Each row comes from the steps of one path. Every step used is in the known rows, and no mark comes twice. Write the path behind each row, first mark first.
Known rows
k-m-p: [-16  26  11  17  -2  -1   1 -20 -13  15 -27   8 -11  10   5  -5  -8   0]
f-m-k-d-p: [-22   5   2  26 -16 -11 -13 -14 -22 -17  91  39  11  41   2  11   1   8]
l-k-m-p: [-27  31   8  18  -3   0  -8 -22 -23   4 -52  28  -5 -19   7   5 -11  -7]
d-p-f-m-k: [-13  25   1   1  -3  -1   7 -11  -5 -12  62 -13  11  36 -23   1  -4   7]
l-k: [-16  10  -3   2  -2   1 -11  -1 -17 -19 -38  31   9 -44   4  17  -5 -11]
k-d: [-12  -5   6  17   0  -6 -17   6 -15   0  17  22  -4   1  13  14  -2   0]
m-p-y-k: [  2  22 -23   9  -4  -5  -6  18  10  24  -8  52 -22  36   9 -28 -19 -12]
l-k-f: [-11  14  -6   5  -2  -6   9 -13 -24 -27 -28  37  -1 -36   0 -12  16   9]
d-p-f: [  3  18  14  12  -7   8  13   6  -6 -12  26  13   6  -4 -15   7 -16  11]
m-k-f-p: [-17  25 -15  -5   8 -11  30  -5 -16 -20 -57   7  -3  18 -16  -6   7   2]
y-k: [ -3   0 -13   0   0 -34   0  15  19  15 -27  36 -10   1   5 -20  -9  -1]
f-p-y: [ 10  17 -21   4   5  26   6  16  -7  -4 -41  17  -4  25  -4  24  -9 -35]
l-k-m: [-23  11   9  16   2 -17  -3 -15 -20 -24 -68  22   8 -60   5  23   1 -21]
l-k-d-p-f-m: [ -2  14  10  21  -6   3  -1 -11 -14  -3  29  17  11  -2 -14  48  -5  -6]
l-k-d-p: [-26   3   6  32 -17  -6 -18  -3 -31 -27  34  75  12 -11  11  24  -4   0]
y-k-m: [-11   3  -1  16   4 -43   5  -2   7   2 -57  26  -7 -23   7  -5  -2 -11]
y-k-f: [  1   8 -14   5  -2 -36  18  -2   4  -2 -21  42 -17  -1   2 -43  12  16]
f-m-p: [ -4  20   0   6  -5  10  -4 -22  -2  38  14 -10  -9  47  -5   6  -2   1]
m-p: [-11  22   2   5  -6  13  -5  -8  -6  23   2   9 -11  27   3 -15 -12   9]
m-p-y: [  7  28 -12  10  -4  38  -8   5 -10  15  21  26 -16  42   6 -10 -13 -12]

Write each row's path
[ -1   9 -10  20   2 -28   1   4   4   0 -47  38 -11  -9   9  -6  -4 -26] -> p-y-k-m
[-32   5   0   9   0  -8 -16   4 -19 -17  43  19   0  17   9  -2  -3   7] -> m-k-d
[ -4  25  -9   9  -6 -13   7 -23   0  36  -2  13 -19  46  -4 -19   5  12] -> y-k-f-m-p
[ -4  16  18  23  -7   7   3   9 -15 -13  36  31   4  -2  -7  16 -17  12] -> k-d-p-f
[  4  10  11  21  -5   4   2 -11  -7   7  46  -2   7  21 -17  39  -4   0] -> k-d-p-f-m
[ 13  26 -14  11  -4  35 -10  -6  -7  26  38  12 -12  57   0   7  -6 -20] -> f-m-p-y
[  7  15 -21  18 -11 -20  15   3  -4 -11  18  69 -15  21   3 -42   9   9] -> d-p-y-k-f
[-13  21  16  24  -7   7  -3   7 -24 -21  18  44   7 -22  -4  27 -18   6] -> l-k-d-p-f
[ 14  29 -16  14  -5  31   2 -13 -13  18  36  16 -16  55  -2  -7   2 -10] -> k-f-m-p-y
[  4   7  -8  31 -14  23 -14  10 -21 -16  71  59  -1  31  10  10  -5 -14] -> k-d-p-y
[ 10  10 -25   5   0 -15  -3  23  14  10  -8  49 -16  17   8 -20 -11 -17] -> p-y-k
[ -2  13 -12  28 -13  19 -14  -1 -23 -18  96  45   5  55   3  12  -1 -14] -> f-m-k-d-p-y
[ 16   8 -18  18  -9 -19  15 -16   1   7  30  37  -6  40  -8  -8  18  -1] -> d-p-y-k-f-m
[-16  23  15  19  -6   4   3   8 -19 -20  55  26   7  10  -9   7 -19  15] -> m-k-d-p-f
[ -6  11 -16  25  -3 -11 -21   9  -5  28  19  48 -20  42  15   6 -10 -15] -> f-m-p-y-k-d
[-14  -4   9  31 -16  -7 -12  -3 -21 -12  61  50   8  14   9  14  -4   7] -> k-d-p
[-21  13   4  11   3  -4  -9  -1 -16  -3  47  -9   1  21  -5  17  -4   5] -> p-f-m-k-d
[ -2  35  11   3   2  22   9   5  -4  20  -9 -11 -12   8 -11  -4 -25  11] -> m-p-f
[  5  22 -24   9  -5  -7  -6   7  12  34   0  40 -20  45   4 -14 -12 -18] -> f-m-p-y-k
[-26   1   2  17  -2  -3 -25   4 -28 -15 -12  44   2 -35  15  29  -5 -10] -> l-k-d
[  5  35 -17  15  -7  33  -4 -15 -20  10  14  31 -12  32   0   2   1 -17] -> l-k-f-m-p-y
[  1  30  -8  20  -3  26  -7  -4 -16   5   0  28 -13  26   8  -3 -11 -20] -> k-m-p-y
[-15  -3  -1  32 -15 -29 -11   6 -10  -5  49  77   1  18  12  -1  -6   6] -> y-k-d-p
[  0  10  -6   6  -2  -9   9 -30 -13  -6  -6   5   2  -6 -10  16  23  -1] -> l-k-f-m
[ 14  10 -11  21 -14  24  -6   6 -12 -19  59  47   3  30   3   2  -6 -15] -> d-p-y
